What can hang from each mark
j311: j849
j259: j635 j664 j849
j718: j849
j849: j259 j718
j631: j635 j664
j635: j259 j631 j678
j678: j635
j664: j631

Known rows, with every way that one mark hangs from another
j259[j664[j631[j635[j678]]]]: [  6  -2  10  -5 -11 -25  -5   2  -5 -10 -14 -25 -32   3   1   1  11  13
   1  -9  -4  17   6 -17  -2  10  -1  -2 -34  13   1  -1  -8 -10  -8   0
   4 -10  -2  25  -7   7   8  -2  -5   1  -2 -15 -16   6   3  -3  11 -14
 -12   5   1   3  16   8   9   4   7   2]
j849[j259[j635[j631 j678]] j718]: [ 11   5  15   0  10 -44   0  10  -4  -7 -22 -31  22   3  -5   1  -9 -15
 -23   0  -5  14 -16 -17  19 -10   2 -24 -38   4   6  10  -8  -5 -20   0
   6  14  -8  45  -1  55  -5  -7  15  -1  15  -7 -12  12   8  -3  12  -6
  -7   5   3   8  -3  14   4   2  -3  -2]
j664[j631[j635[j259[j849]]]]: [-18  -4  -3  -2 -12  -5   1   5   0  -6 -10  -1 -29  -2  10   7  14  19
   4   4   6  12 -24  24  -2   6   6  -7 -36  13   6  24   6 -19  -6  -1
  12   0   8  30  -2  15  -6 -20  -1 -16 -15  -6 -13   2  12   1   9 -13
   5   1   1   4   9  17  -9  -7  23  -2]
j631[j635[j259 j678]]: [  9   4   9   1  -9 -13   4   0   1  -8 -11   5  13  -4  -6   4   2   0
   8  -9  -7  13 -25  -9   7  -4   7   0 -36   4   4  15   4 -15 -11   2
   6  -5 -15  14  11   4  -1 -18   4  -2  12  -8 -15   4  17   5  -5  -1
  -4  -6   1   3  11  10   3  -5  -5  -3]
j849[j259[j635]]: [ -5  -1   6  -3  12 -14   5  10  -1  -2  -7 -18  18  -1   2  -6   4  -5
  -4   2   6   4  -2   4  11  -9   4  -6  -2  11   1   2  -7  -1   1  -1
   3  21  -2  22  -1   5  -9   1   8  -8  -6  -1  -4  14   3  -3  18  -3
  -3   3   1  -3  -4  21 -12   0  -5  -2]
j635[j259 j631]: [ 12   5  -2   6   3 -14  -4   5   1   0   1   7 -21  -4   3   7  -3   4
   3   3   0   4 -25   3  -3   1   3 -13 -14 -10  -2  24   5 -10  -5   2
  10 -19  -1  13   0  15  -1  -6   6  -8  15   6  -1  -3   7   3 -14   2
   2  -3   6  20  -3   3  -4  -5  24  -8]
j311[j849[j259]]: [  0  -4   1  -6  -2  -1   6   7  -4   1  -4 -19   8   3  -1 -30   8 -13
 -18   6  12   5 -20  -1   6 -14  -1  -1  -8  15   1   5  13  -9   3   3
 -11  14   2   2  -7   7  -9   4  11  -3  -4   6 -13   8  -9  -1  -5   0
 -12   6   0   1  -5   7  -7   0  -4   3]
j849[j259]: [  2  -3   3  -1   7 -11   3   9  -2   0  -3 -15  14  -1   6 -23   2  -9
  -9   6   9   1  -9  -5   9 -12   3  -3  -7   9  -1   7   2   0  -6   1
   3  12   2  10  -9 -13  -8   2   4   4  -8  -5  -4   3   0   3   2   3
  -7   1   5   0  -1  11 -10  -3  -2   1]
j718[j849[j259[j635 j664]]]: [  0   3  -5  -8   4 -12   0   8  -7  -1 -16 -16  11   2   3 -13   8  11
 -10  14   2   6   6  -6   5  -4  -9 -12 -40  13  -3 -10  -1   2  12   2
  -1  15   3  20  -3 -13  12  14  11   5  11  -7 -11  14  -8  -6  15  -8
   1  11   8  12  -1  35 -10   4   3  -2]
j664[j631[j635[j259]]]: [-16  -2   2   1 -15  -1  -1   3   2  -6  -6   4 -43  -1   0   2   8  12
  12  -1   4   7 -20   9   0  -2  11  -2 -11  13   4   3   2 -13  -7  -4
   3  -9   5  14   0  -3  -5 -19  -2 -16 -17 -11 -10   2   2   0   1 -11
   1  -6  -1   3  10  13 -19 -10   9  -1]
j311[j849[j718]]: [ -6  -2  -4  -4 -22   2   4  -8  -3   3 -10 -11   0   7 -15 -12  -4  -8
 -17   6   5   4  -8 -11  -3 -13  -4  -5 -11  -1   9  -7  10  -3   0   5
 -15   4   2 -10  -1  31   0  -3   7   1   3   3 -11   1 -10  -3 -15  -9
  -6   7  -4  -1  -4  -6   4   4  -9  10]
j631[j635[j259 j678] j664]: [ 21   4   8   4 -10 -15  -6   2   0  -1 -12   0  22   1  -8  -5   4   0
   5  -2 -23  25 -20  -9  -2   4   9   0 -32   9   1  25   6  -5 -11   4
  11  -2 -12  18  15 -10   4 -17   6  -8  13  -3 -16  13  11   1  -8   5
 -10  -6   6   8   8  12  18   2   1  -1]
j664[j631]: [ -9  -4   9  -1  -1  -5  -4   4  -1  -2   1  -3 -44   2   8   4   5   7
   1   0  11   4   1   6   1   4   1   2   4  14   1  -3  -4  -3  -5  -6
  -1  -3   9  10  -9  13  -3  -4  -5  -7 -12  -5  -1  -4  -4  -3   7 -12
  -2   0  -3   1   4   0  -7  -5  13   0]
j259[j635 j664 j849[j718]]: [ -7   2  -9  -5 -11 -12  -1  -3  -6   2 -24 -32  14   4  -3  13   5  20
 -11  10  -2  16  20   8  -9   3  -7 -20 -40  -9   9   4  -8   4   5   5
  15  11   6  35   3  28  16   1   5   9  18  -4  -7   5   3  -9  14 -17
  -4  15   6  -1  -4  17  13   9  11   4]
j635[j259]: [  3   4   2   3  -6   2   2   0   1   3   1  13 -17  -4   1   3   1   7
  10   6   7   5 -17   3  -3  -6   7  -2  -2  -1   1  16   6  -4  -1  -1
   4  -8  -4   5  -1 -11  -4  -9   2   0  13  -1  -1 -10   2   2  -8  -3
  -3  -5   1   7  -1   4  -8  -8  10  -5]
j311[j849[j259 j718]]: [ -7  -3   0  -5 -16  -4   9   2  -4   1 -14 -25  12   7 -10 -31  -3 -13
 -27  13  13   6 -13 -13  10 -23  -1 -11 -14   9   8   5  12  -4  -4   5
 -13  13   8   3  -5  22  -7  -2  10   2   4   4 -15   4 -14  -2 -14  -6
 -14   6   0  -4  -6   4  -6  -2  -8  11]
j635[j259[j849] j678]: [ 12   5  10   0   1 -17   4   2  -4   1  -7   3  11   0   9  12   7  15
   4   2   4  22 -31   8   2   6   3  -6 -37   5   2  43   9 -15 -11   0
  17   1  -6  35   1  27  -9 -15   7   7  38   2 -12 -13  21   0  -9  -2
  -8  -2   1   8   3   8  14  -5  23  -8]
j849[j259[j635] j718]: [-10   2   7  -2  -2 -17   4   5  -2  -2 -17 -30  22   0  -6 -11  -4 -10
 -15   9  10   5   0  -5  14 -19   4 -15 -12   8  10  -5  -8   4  -7  -1
   0  26   3  23   0  19  -7  -7   9   1  -2  -6  -4  10  -1  -4  10 -10
  -6   3   2  -6  -6  17 -13  -2 -15   6]
j631[j635[j678] j664]: [ 18  -1   5   0  -6 -13  -7   1   0  -4 -13  -8  37   4 -10  -8   3  -4
  -6  -5 -28  21   0 -11  -1   9   3  -1 -32  10  -1  14   0  -3  -9   5
   8   6  -7  10  11  -7  10  -9   3  -6   0  -8 -14  22   7   0   4   6
 -10   0   3   1   9   5  27   7 -15   6]
j678[j635[j259[j664 j849]]]: [ 15   7 -10  -4 -18 -20  -1  -6  -5   3  -8  -8   2  -3   7  -6  13  26
   0  12  -2  11 -15   6 -21  -2   3  -8 -26 -10  -1  28  -3  -2   4   5
  17  -8   0  25   2  -4  14  -3  -1  28  25  -3  -8  -1  12  -2 -18  -5
   6   4   9  10   1  14  -1   6  38 -11]
j311[j849]: [ -5  -3  -5  -5  -9   3   2  -2  -3   1  -1  -2  -2   6  -6  -8   7  -2
  -4  -1   3   4 -15   1  -2  -7  -5   6  -4   6   0  -1  11  -7   7   2
 -11   2   0  -8  -1  18   0   1   5  -8  -2  10  -8   6  -7  -2  -7  -2
  -7   6  -5   0  -2  -2   3   4  -1   3]
j678[j635[j259 j631]]: [ 22   9  -3   2  -8 -24  -5   3   2  -4   2   4   1  -3  -2  -2  -2   0
  -4   2 -11  -2 -33   0  -9  -9   9  -8 -13 -19  -5  15  -5  -7  -3   0
   2 -14  -5  15   4  17   4  -6   3   8  12   3  -4   8  15   1 -24   5
  12  -5   6  18   1   4 -10   3  30 -16]
j849[j259[j664]]: [  9  -1  -4  -3   1 -14   1  10  -5   1  -7 -29  -3  -3   6 -27   5   5
  -9   9   6   6  11 -15  -1  -5  -1  -7 -13   2  -3   6  -1   4   0   6
   9   3   3  12 -11 -29   3  13   3  14   3  -5  -7   0  -7   1   2   0
 -17   6   8   6  -3  15  -8   4   7   2]
j259[j664[j631] j849[j718]]: [ -8  -3  -4  -4 -19  -7  -5  -2  -8   1 -18 -31 -37   3   7  -1   6  24
 -13  15  13  17  18   2  -9  11  -5 -19 -31   5   9  11  -4   0  -7   0
  12  -3  18  31 -14  21  10   0  -2  10   8 -11  -9 -13  -6  -6   3 -23
  -6  10   4   1   2   2   9   2  27   4]
j678[j635[j259[j849] j631]]: [ 14   7  -7   0  -3 -25  -5   1  -1  -3  -4   1   3  -2   6   4   4   9
  -6   6 -10   5 -38  16 -10  -4   4 -15 -37 -18  -4  33  -1 -13  -2   1
  13  -5   0  34   5  32   2  -9   6   7  15   5  -9   5  23   0 -18   3
  16  -2   8  19   0   9   0   4  38 -17]

Rows
[-11  -5  -5  -4 -15  -8  -5   4  -2  -7 -10 -20 -43   1   0  -4  11  15
   3  -2  -1   6  14  -7  -7   9  -1  -2 -17   8   2 -10  -6  -6   1   2
   4  -9   8  11  -8 -14  12   1  -6  -3 -22 -14 -10  11  -6  -3  13 -13
  -3   8   3   5  12  13  -4   3   6   3]
j259[j664[j631[j635]]]
[-12  -2   4  -8 -10 -17  10   2  -4   0 -18 -30  16   6 -13 -17   1 -12
 -22   8  11   9 -10  -3  11 -25   0 -12 -15  10   9  -6   3  -4   0   3
 -12  26   3  11   2  42  -6  -4  15  -7  -2   3 -12  16  -8  -6   4 -11
  -8  10  -4  -6  -9  14 -10   2 -14   7]
j311[j849[j259[j635] j718]]
[  5   3   0  -1  -7 -18   4   0  -2  -8 -13  -3  27  -2   3  11  10  10
   4  -5  -8  18 -31   7   2   6   4  -7 -53   5   5  36  11 -21 -11   6
  14   7 -10  32  11  25  -3 -19   5   0  14  -4 -21   4  23   2  -2  -2
   0   0   1   4  11  14  13  -3   9  -4]
j631[j635[j259[j849] j678]]
[  3   2   7  -4  12 -24   0   2  -5  -4 -14 -12  28   5   4  23  10  11
   0  -6  -5  19 -12  14   6   9  -3  -6 -37   6   1  20  -4  -9  -5  -3
  12  14  -6  42   5  51  -1  -9   7  -2  16   1 -10  10  23  -7  20  -7
  -6   7  -2  -1   2  13  20   4  10  -5]
j259[j635[j678] j849]
[ 26   8  14   5   9 -28  -4   1  -2  -3  -6   6  -6  -5   3  12  -4   3
   2  -5  -4  13 -33  -8   4   3   4 -11 -31  -4  -2  28   5 -12 -15   1
  12 -17 -11  26  -2  27  -4 -10   9  -4  29   0  -8  -4  17   1 -12   1
  -5  -5   4  19   2   1  10  -4  23 -12]
j635[j259 j631 j678]
[ 28   6  -9   2  -5 -25 -14   0  -2   4  -6  -2  11   1   4  -5   5  11
 -14  14 -25  16 -30  12 -20   4   6 -15 -39 -13  -6  41   2  -5  -2   4
  23  -5   5  31   8  16   9  -8   9   1  15   5 -10  14  17  -2 -17   9
  12  -3  11  21  -1   8  15   8  40 -13]
j678[j635[j259[j849] j631[j664]]]
[  9   1  -7  -5  -2  -1  -2   6  -7  -1 -12 -13  10   0   8 -28   6   4
 -14  16   3   5   3 -12   2  -4  -9 -11 -38  11  -4  -7  10   1   6   4
  -3   5   5   9  -9 -39   9  20   9  14  13  -8 -14  -1 -12  -2   0  -2
   1   9  10  15   0  23 -11   1  10   0]
j718[j849[j259[j664]]]
[ 32   8  -4   5  -7 -20 -14   0   2   3   0   2   1   0  -4  -9  -3   1
  -7   9 -25  11 -27  -5 -17  -1   9  -9 -11 -10  -7  25  -5   1  -3   2
  12 -10   0  15   6  -1   9  -7   6   2  12   2  -6  16   9  -3 -21  11
   6  -8  11  21  -2   6   6   7  28 -11]
j678[j635[j259 j631[j664]]]
[ 28   1   6   1  18 -38 -15   7  -5  -1 -17 -18  34   9   1  22   7   8
 -13   0 -29  28  -8  14  -2  20  -4 -18 -43   3  -3  32  -4  -6  -6   2
  28   9  -3  51   7  57  10  -3  13 -17  15   3 -12  24  18  -9  20   2
   0   6   6  15  -2  12  40  11  21  -7]
j259[j635[j631[j664] j678] j849]
[ 32   3  13   3  15 -33 -15   6  -2  -1 -13 -13  24   7  -5  17  -1   0
  -6  -5 -28  23 -10  -5  -2  13   0 -11 -28   4  -4  14  -8  -1  -7   0
  17   1  -8  35   7  36  11  -5  10 -15  14  -1  -7  27  13  -7  15   5
  -9   1   4  15  -1   8  33  13   9  -6]
j259[j635[j631[j664] j678]]
[  2   3  -4  -3  17 -20  -5  13  -3  -7 -12  -8  16   4   4  -5   2  -6
 -16  10  -2  -3 -16   6  13  -4  -7 -18 -45   6  -4  -3   4  -9   2  -2
  -4  12   1  26   2  19   3   8  18 -15  -2  -2 -12  20   1  -5  13   0
  16   9   6  19  -4  26 -14  -2   9  -6]
j718[j849[j259[j635[j631]]]]
[  1   1 -12  -3 -18  -7  -2  -8  -6   3 -18 -25   4   1   1  -3   3  14
 -14  12   1  12  17  -5 -10   6  -7 -21 -37 -10   8  12   2   3  -1   7
  12   8   7  20  -3  11  13   5   1  19  19  -8  -9  -9  -3  -3   2 -11
  -5  13   7   1  -2   4  15   6  11   6]
j259[j664 j849[j718]]
[  0   1  19   0 -10 -19   0   3  -1 -10  -9   3 -28  -1   2   7   6   8
  11  -8   4  17 -29  -3   5  -1  10   1 -29  17   4  14  -1 -19 -17  -4
   3  -8  -4  25  -1  15  -7 -24  -1 -10   2 -13 -15   0  11   0   1 -11
  -6  -5  -2   3  16  11  -2  -8  12  -5]
j664[j631[j635[j259 j678]]]
[ -8   3 -10  -1   3 -21  -4  -1  -2  -4 -20 -19  17   4  -4  21   0   4
 -18   4  -7   7  -4  12  -1   4  -5 -29 -41 -10   8  12  -3  -5  -3   1
  13  11   6  40   8  64   7  -7  12 -10   5   1  -8  13  12  -5  11 -10
  10  10   3   9  -7   7  10   2  15  -1]
j259[j635[j631] j849[j718]]
[ -2  -3   0  -6  -3  -6  -5  10 -10  -2 -12 -16 -39   1  15 -28  10  11
 -14  18  17   8   0  -8   4   4  -7  -8 -36  29  -3  -8   4  -3   1  -2
  -5  -3  13  18 -21 -22   5  15   6   5   0 -17 -14  -3 -18  -5   6 -14
  -4  10   9  15   4  23 -17  -5  20  -1]
j718[j849[j259[j664[j631]]]]
[ 21   6   6   2   9 -27  -3   5  -5  -3 -10   3   3  -1  10  17   4  12
  -2  -1  -3  20 -38   9  -1   9   1 -18 -51  -7  -2  45  10 -20 -12   2
  23 -12  -7  45   1  47  -3 -11  11  -1  34   4 -13  -6  24   2  -9   1
  -2  -1   5  21   2   4  20  -4  36 -14]
j635[j259[j849] j631 j678]
[-14  -5  -3  -4 -22 -20   0   6  -3  -6 -20 -43 -27   1  -4 -29   4   1
 -19   9   5   9  12 -20   7 -10   3 -18 -36  15   9  -7  -6  -3 -11   3
   1   8  12  26 -12  -9   5  -2  -1   8 -22 -18 -16   4 -15  -1   8 -18
 -11   8   7  -3   9  18 -16   0  -3  11]
j849[j259[j664[j631[j635]]] j718]
[  5   2 -11  -1 -20  -5   0  -2   0  -2  -9  -2 -13  -5  -5  -3   6  11
  10   0  -5   9  -2  -7 -10   0   3  -6 -27  -7   3  10   2  -6   4   7
   9  -8  -7   9   8 -30  14  -5   0   4   4  -7 -10   8  -2   3  -2  -5
  -5   5   8   9   7  15  -7   1   8   0]
j631[j635[j259[j664]]]
[ -7  -6   6 -11  -4 -26   0  10 -10  -1 -15 -33 -41   6   3 -14  19  12
  -9   9  21  18  -1   0  -4  -5  -2  -3 -11  22   0  -4  -1  -8   7  -1
  -2   9   7  26 -18  24   2   7   7  -8 -13   0 -11  18 -14 -11  15 -21
 -19  16   0   5  -2  25 -10   8  11   1]
j311[j849[j259[j635 j664[j631]]]]
[ 16   6   7  -8   8 -31  -3   6  -9  -5 -21 -25  22   4   5  -9   6   7
 -12   8  -2  17   0 -16  12   1  -9  -9 -55  21  -5  -3  -2  -2   1   3
   0  14  -8  34  -2   8   9  13  13  12  28 -10 -18  12  -2  -7  15 -10
  -7  12   7  13   2  33   2   4   8  -4]
j718[j849[j259[j635[j678] j664]]]
[  1  -3   4  -8  -8 -24  -6   5  -7  -9 -19 -31 -14   3   9   6  18  23
  -4  -5  -6  23   2  -1  -4  18  -4  -7 -55  14   1  18  -2 -15  -7   4
  15   0   3  41  -7  19  10  -4  -3   5   0 -14 -19   4   9  -3  15 -17
  -7  11   3   3  15  14  16   6  21  -2]
j259[j664[j631[j635[j678]]] j849]
[ 12   3  -8  -5  13 -23  -8  12  -7  -5 -17 -22   4   2   3  -8   6   6
 -17  10  -3   4  -4  -8   3   1 -12 -22 -48   5  -7  -7   2  -3   8   2
   3   4   2  32  -3   0  14  20  17  -3   6  -5 -13  21  -4  -6  12  -4
  10  15  13  26  -4  32  -7   7  16  -6]
j718[j849[j259[j635[j631] j664]]]
[ 23   6   4  -1  -5 -22  -1  -1 -10   1 -13 -10  -3  -3  11   9  12  27
   6   6   5  27 -12  -1  -9  12   0  -9 -45   0   0  39   7  -9  -5   7
  25  -9  -6  39  -3  15   6  -4   5  17  43  -3 -15 -13  16  -1  -9  -6
 -15   4   6  14   4  12  19   2  29  -8]
j635[j259[j664 j849] j678]
[ 12   6 -13   1 -15 -18  -5  -5  -5   3 -18 -18 -17  -3   2   5   1  20
 -10  15   4  18  -8   0 -15   7  -2 -33 -53 -20   7  31   7  -7  -5   7
  26 -12   4  39  -4  21  14  -2  11  11  29  -4 -14 -11   4   0 -14  -8
  -4   8  13  20  -6   7  12   2  35  -4]
j635[j259[j664 j849[j718]] j631]
[  3   3 -17  -2  -4 -27  -6   1  -6  -1 -23 -33   6   2  -4  19   3  15
 -15   8 -10  14  12   4 -10   8  -8 -33 -45 -17   5  13  -7   0   1   6
  19   5   4  46   2  46  20   5  10   1  14   0  -9  10   5  -7  11 -12
   4  15   8  13  -5  14  15  11  23   0]
j259[j635[j631] j664 j849[j718]]
[ 19   0   1   2  -8 -14  -5   1  -3  -1 -17  -7  29   3   1  -1  11  12
   0   4 -24  30 -22   7  -4  11   6  -8 -55  10   2  43  10 -11 -11   6
  24   4  -6  34  14   5   4 -20   8  -5  19  -5 -21  13  19   1   2   2
  -6   0   7   7   7  14  28   4   8   0]
j631[j635[j259[j849] j678] j664]
[  6   1  22  -5   2 -34  -6   5  -8  -4 -14 -26 -39   6   4  20   8  23
   7  -6   1  22  10  -7  -2  14  -1  -2 -16  16   1  -3 -17  -3  -5  -3
   8  -8  -3  40 -11  31   8  -2  -1   0  14 -11  -5   5   2 -10  21 -22
 -15   7  -3   3   9  15  10   7  14  -5]
j259[j635[j678] j664[j631]]
[ 27  11  -7   0 -12 -32  -7   0  -2   0  -4 -12 -18  -3   0  -4   1  14
  -2   3 -10   5 -17 -10 -21  -3   3 -13 -18 -22  -6  13  -8  -3   1   5
  12 -23  -4  22  -3  -1  16   3   2  18  18  -1  -3   8   8   0 -22   1
  11   2  11  24   2   9  -5   9  37 -15]
j678[j635[j259[j664] j631]]
[ -4  -3  17  -4  -3 -18  -2   4  -1 -12 -10 -14 -17   4   1   4   6   1
  -1 -12  -5  11 -12  -5   8   4   3   2 -28  17   3  -2  -5 -15 -15  -4
  -2  -4   1  19  -3  24  -2 -15  -3  -9 -11 -13 -15   7  10  -1  12 -12
  -5  -1  -4  -3  15   5   5  -3   3  -1]
j664[j631[j635[j678]]]
[  5   4   7  -1   8 -35  -6  -1  -4  -7 -23 -24  32   6  -4  27  -2   2
 -19  -2 -10  19 -11   6   4   7  -4 -26 -55  -8   6  21  -6 -12 -13   1
  12  13  -4  54   8  83   4 -10  12  -4  23  -1 -13  12  21  -6  11 -10
   1   7   2   8  -2   6  24   2  16  -6]
j259[j635[j631 j678] j849[j718]]
